Each row comes from the steps of one path. Every step used is in the known rows, and no mark comes twice. Write the path behind each row, first mark first.
In the rows, 128 means zero.
Known rows:
U/B: [134 137  67 113 154 128 114 107 114  91 106  57 169 139 153 148 107  98
 102 124 150 185 109 106  89 129 166 130 141 141 117 100 109 129]
X/Q/L: [112 126  83  99 164 133 129  84 115 102 118  76  98 146 165 156  99 108
 109 128 152 140 100  90  83  68 147 117 151 145 121 117 161 111]
Y/V/E/Q/U: [100 146  69 129  95 149 119 132 132  75 140 108 125 169 187 159 153 127
 106  91 180 126  94 135 118 118 185  89 110  82 135 143 113  86]
U/B/W/Q/L: [123 123  66 135 104 113 143  87 128  84 104 107 199 191 125 168 132 109
  82 173 110 136 117 111  53  93 183 109 103 157 125  61 117 138]
Y/Q: [116 136  79 101 145 114 133  95 122 121 117  66 142 161 149 133 129 142
 114 114 170 176 112  87  91  87 148 103 141 111 122 121 163  99]
L/Q: [113 154  74 126 151 108 106  89 101  88 125  73 147 137 185 158 112  98
 120 129 148 170 105 110 111  94 134 131 140  89 104 126 143  97]
W/Q: [126 132  81 120 147 145 146  94 120 106 105  87 158 146 151 157 114 101
 114 121 127 160 115 101  75 129 178  99 101 119 122 100 145 116]
U/B/W/Q/E: [125 161  62 119 115 147 147  69 129  82 126 119 205 184 132 162 133 101
  68 180 112 172 117 103  40 132 183  92  96 143 129  82 130 139]
U/B/W: [135 151  53 114 119 137 131 100 117  91 117  71 192 149 133 148 126 103
 102 166 139 191 112 117  91 111 153 111 135 147 120  86 134 141]
Q/W: [129 153  66 106 163 120 147  95 110 110 133  68 131 143 156 103 113  84
 110 143 128 156 112  94  97 113 146 113 129 144 123  90 173 105]
B/W/Q: [125 143  71 122 118 152 157  88 125 119 116 100 182 156 134 158 138 106
 120 164 113 163 123 115  75 117 163  77  91 118 119  83 162 130]
X/Q: [117 150  74  95 166 169 124  99 110 125 124  58  98 119 157 146 103  99
 129 122 153 180 102  99  98 113 140 110 146 127 120 126 165 120]
Y/V/L/Q: [100 160  73 124 133 133 102  92 104  67 119  77 142 129 210 169 136 119
  93 124 176 183  83 103 137 124 145 120 144  72  89 131 134 116]
U/B/W/Q/N: [121 170  70 147 127 166 151 112 121 119 103  99 213 185 138 151 150 110
 104 163 123 171 110 130  60 112 156  91  89 126 138  83 144 139]
Q/N: [109 164  93 119 184 135 135 109 131 111 105  82 154 162 176 151 120 112
 115 120 162 164 107 106  76  80 126  88 124 119 138 119 177  94]
B/W: [122 155  68 107 134 133 147  94 124 101 129  84 168 138 144 155 125 100
 116 174 139 182 116 113  87  98 146  89 131 125 115  94 171 119]
Q/L/V: [116 136  56 105 172  61 137 101 123  78 113  67 153 128 160 173 116 116
 136 119 148 144 108  91  88  67 150 109 137 168 117 107 149  92]
B/U/Q/X: [128 146  83 117 130 103 177 106 146 104 103  86 140 155 125 169 116  95
 134 123 141 166  64 116  88 154 170 106 133 121  83 126 143 126]
L/V/E: [115 150  41 137 144  92 131 115 125  86 133  57 143 109 179 138 121 117
 152 118 179 151 104 104  95 123 149 102 126 151 112 133 149 114]
B/W/Q/L/V/E: [104 129  42 155 100  72 167  97 128  73 126 113 184 164 158 157 146 135
 134 166 143 103 117 103  63  87 176  93  90 165 121  99 155 123]
B/W/Q/Y/V/L: [116 144  75 137 113 141 154  78 130 102 101 110 184 178 138 170 150 116
 119 156 125 146  98 100 111 143 167 144  87 103  94  86 163 162]
U/Q/Y/V: [138 143  84 130 152 111 125 149 119 108 119  83 112 160 140 131  98  86
 145 136 149 142  97 108 138 120 140 194 120  76 108 103 148 149]
E/Q/U: [116 145  80  98 132 135 129 121 137  93 129  94 141 160 162 173 136 116
 103 101 126 167  88 125  98  99 173  78 132 130 125 123 125  80]
Y/V/E/Q: [109 152  59 126 120 154 122 134 117  78 125  95 118 158 201 155 145 121
 101 118 194 139 112 125 118 116 119 116 118  86 140 144 111  77]
V/L: [126 135  68 112 148 127 135  95 123  87 109  76 153 127 178 154 114 113
  84 119 166 188  82  79  84 120 167  87 150 153  93 117 154 123]
L/V: [128 148  50 103 180 107 137 112 120  98 125  50 147 102 165 160 125 104
 159 121 140 187 106 102 107 109 146 103 132 145 112 117 152 101]
B/U: [105 160  79  86 144 141 134  70 145  98 110  68 141 129 150 172 115  95
 117 120 155 158  94 103  88 152 173  79 143 128  98 122 141 116]
X/Q/U: [113 144  82  99 142 169 122  98 130 117 143  68 101 138 146 152 111 106
 134  97 137 167  82 109  95 115 198  78 134 125 111 135 166 128]
B/U/Q: [118 161  76 112 129 116 142 116 141  98 110  72 117 127 141 140  93  93
 120 122 157 161  83 117  91 152 169  98 148 119  89 113 141 139]
Y/V/L: [116 139  68 107 147 140 130 100 123  76 104  76 143 132 186 160 134 115
  85 111 179 183  92 100 122 136 166  99 140 108 100 115 143 119]
B/U/Q/L/V: [108 159  57 111 143  51 153 120 148  73 115  73 119 127 142 162 101 117
 141 128 152 143  78 100  89 106 157 106 153 158  93 104 133 125]
X/Q/Y/V: [123 145  88 104 171 164 114  96 107 135 117  62  83 145 140 150 107  92
 164 119 144 145  99  90 134 126 131 181 123  80 111 122 158 138]
L/V/E/Q: [114 148  30 132 140  95 137 144 118  82 136  76 137 121 192 145 141 130
 148 116 181 152 106 117  92 109 110  97 129 154 128 143 122  76]
X/Q/L/V: [107 140  51  95 185 108 136 104 110 103 120  68 101 118 151 163 114 116
 157 121 148 151  99  85  95  78 131 118 149 159 123 117 157 101]
B/W/Q/L: [112 126  79 118 114 109 162  72 130  90 105 119 179 177 141 171 131 118
  95 176 115 127 121 105  58  78 174  97  95 141 122  67 153 115]

Write each row's path:
[145 130  63 142 120 135 142  90 128 123 103  91 207 178 103 147 125  95
 140 171  94 146 114 103  74 137 170 166  85 133 107  67 131 168] -> U/B/W/Q/Y
[116 144  61 133 118 135 129 124 121  84 125  95 131 147 193 141 130 121
  99 121 185 139 110 113  83 104 117 101 131 135 130 137 128  85] -> V/E/Q
[122 148  74 103 161 136 126 120 118 114 105  92 125 170 157 173 133 100
 132 118 144 147 108 109 135 103 108 178 108  84 131 111 120  87] -> E/Q/Y/V
[104 165  69 124 147 106 115  89  87 100 145  76 131 146 177 109 116  86
 106 152 125 146 103 103 108 102 130 132 132 108 113 104 155  99] -> L/Q/W
[121 126  89 125 124 138 138  95 139  98 123  99 172 153 146 172 123 110
 118  97 111 147  93 112  79 136 239  67  89 124 115 107 142 123] -> W/Q/U
[100 170  80 117 144 102 111  52 114  55 133 108 159 152 211 164 114 110
  57 136 174 179  75  71  64 111 153 110 154 126  85 142 159 111] -> V/L/Q/E
[105 158  51 125 121 148 133 130 105  91 148  97 107 170 192 100 152 111
  96 130 175 117 115 127 118 119 112 123 110 112 142 123 132  72] -> Y/V/E/Q/W
[114 165  79  84 176 165 128  66 122  99 138  88  96 143 163 143 102  94
  93 129 161 168 100  88  63 117 144  99 141 134 124 139 172 112] -> X/Q/E
[130 141  84 110 176 156 125  86 114 142 121  69  98 136 138 141 103  87
 158 121 136 147  96  85 100 118 127 169 138 126 102 125 174 140] -> X/Q/Y
[129 140  66 113 120 140 116 129 130  86 121  81 167 165 150 169 134 112
  95  98 130 185  85 121  92 117 182  98 134 145 137 109  83 101] -> E/Q/U/B
[110 150  82 142 137  87 102  72 113  92 113  79 162 151 183 155 108 109
 125 125 150 155  74  79  98 110 135 173 142 119  72 121 155 142] -> V/L/Q/Y
[102 168  84 106 148 107 108  59 111  72 141 105 145 163 191 159 113  95
  80 143 154 160 101  86  73  89 136 117 136 100 115 133 150  93] -> L/Q/E
[129 147  53 132 107 156 146  99 117 102 107  86 201 161 122 156 134 101
 109 168 102 175 123 119  69 136 177 105  95 133 117  72 122 144] -> U/B/W/Q
[102 154  72 128 135 109 107  79 106  78 114  77 153 132 198 162 118 116
  92 128 164 185  81  88  99 109 140 111 153 121  85 123 149 118] -> V/L/Q
[138 149  59 127 146 102 152 143 104 106 146  79 109 153 150  74  97  83
 109 157 134 161  98 110  95 119 131 137 136 146 115  82 169 123] -> U/Q/W
[117 145  71 134 123 144 121 108 116  84 120  75 130 151 192 138 126 104
 106 114 197 132 111 114 119 131 164 108 119  83 124 137 142 111] -> Y/V/E
[116 163  60 108 102 178 128 101 123 109 146  71 143 149 117 144 134 104
 129 140 130 185  80 128  94 133 197 103 135 130 115 111 143 157] -> X/Q/U/B/W
[128 137  88 110 166 129 122  98 125 107 100  75 136 162 148 163 113  89
 141 119 145 143 106  97 134 113 146 172 113  80 115 110 150 121] -> Q/Y/V
[117 165  61  97 163 164 137  95  98 137 147  65  81 136 152  93 114  89
 119 141 135 155 101 105  96 122 132 122 136 145 127 110 185 117] -> X/Q/W
[136 126  76 134 110 143 122 106 131  87 118  86 188 159 129 164 123 102
 108  93 111 168  93 118  77 148 250  81  96 139 120  91 110 147] -> W/Q/U/B
[125 137  80 146 131 120 112 101 121  98 116  86 133 168 177 139 118 101
 143 118 183 106 109 100 121 128 151 169 108  86 115 134 152 138] -> Q/Y/V/E
[132 147  77 114 169 118 129 113 125 118 105  94 136 157 151 161 115 102
 134 125 129 147 105  97 101  90 102 163 126 138 120 107 136 100] -> E/Q/Y
[118 141  77 145 131  91 147  67 114  85 110  86 183 149 191 183 148 109
  99 116 150 196  59  83  93 122 141 121 140 121  71 134 150 108] -> V/L/Q/X
[139 130  59 140 114 137 182  88 120 115 100 101 235 184 107 178 159  99
 118 162  92 188  99 121  67 145 176 117  86 133 115  77 121 135] -> U/B/W/Q/X
[106 162  65 138  78 121 107  92 112  87 146  84 189 164 143 162 136 102
 109 150 118 177  85 133  97 105 192 116 130  99 104  98 116 134] -> L/Q/U/B/W
[149 127  82 132 135  95 177 132 123 115 108  89 148 160 146 146 114  90
 122 134 140 183  79 112  92 122 149 138 128 124 105 109 152 118] -> U/Q/X
[119 145  45 155  55 138 129 127 133  75 147 111 182 180 149 145 154 125
  95 131 155 147  88 143  77 115 177  94 124 151 122 127 104 117] -> V/E/Q/U/B/W
[118 152  87 136 155  93 101  79 105 110 121  79 150 156 166 156 108  89
 144 133 133 138 100  92 109  99 125 182 130  90  92 115 147 124] -> L/Q/Y
[102 164  96 117 166 120 135 114 130 134 113  76 161 190 163 133 144 153
 126 106 188 173 103  97  73  71 133  90 128 111 137 133 186  89] -> Y/Q/N
[118 134  36 134 126  83 155 103 122  82 104  90 208 152 119 177 143 120
 136 163 109 151 115 111  70  98 173 113  99 174 126  62 112 129] -> U/B/W/Q/L/V
[120 140  71 118 150 133 126 112 124  93  97  96 139 157 175 172 139 118
 107 111 155 163  80  98 130 118 115 162 124 114 105 116 126 108] -> E/Q/Y/V/L
[130 145  72 115 133 174 108 110 119 109 139  57 128 138 134 144 115 101
 123  98 139 179  76 110  93 140 211 106 144 138 118 123 124 142] -> X/Q/U/B
[116 151  46 139 124 121 136 123 112  93 151  95 121 165 187  92 133 110
  93 140 165 119 108 119  83 111 113 111 121 154 136 118 145  82] -> V/E/Q/W
[128 131  72 104 152 113 173 110 125 109 105  94 162 168 157 187 150 108
 115 119 134 180  92 116  89 103 112 112 124 131 126 122 128  67] -> E/Q/X
[120 148  86 104 158 142 145  69 130  85 118 116 158 172 154 163 114  98
  77 137 134 151 115  87  51 124 183  79  96 134 123 105 158 113] -> W/Q/E
[126 133  51 127 161  41 148 148 125  75 128  78 132 130 156 144  99 114
 142 139 148 153  93  91  95  67 143 137 141 163 108  99 138 118] -> U/Q/L/V
[135 118  83 128 152 123 176  82 122 118  91  98 191 171 140 186 137 102
 119 118 113 168  99  97  75 143 178 107  84 121 117 106 147 113] -> W/Q/X
[148 133  82 137 148  86 135 137 129 108 118  84 123 155 142 123  83  84
 141 139 140 154  93  95  98 110 135 187 132 128  96  99 158 157] -> U/Q/Y
[123 154  47 116  90 142 128 125 132  87 135 101 186 171 128 172 152 110
  97 142 122 188  91 140  87 108 167  94 132 146 129  97  98 111] -> E/Q/U/B/W
[127 153  86 119 137 102 140 105 150 108 112  80 113 148 122 143  88  84
 150 126 141 133  74  97  97 149 160 153 140 127  77 101 154 166] -> B/U/Q/Y
[125 133  80 123 150 126 122  88 132  95  98  81 142 153 169 162 120 112
 113 111 166 163  82  74 124 135 153 158 129 112  91 108 157 146] -> Q/Y/V/L
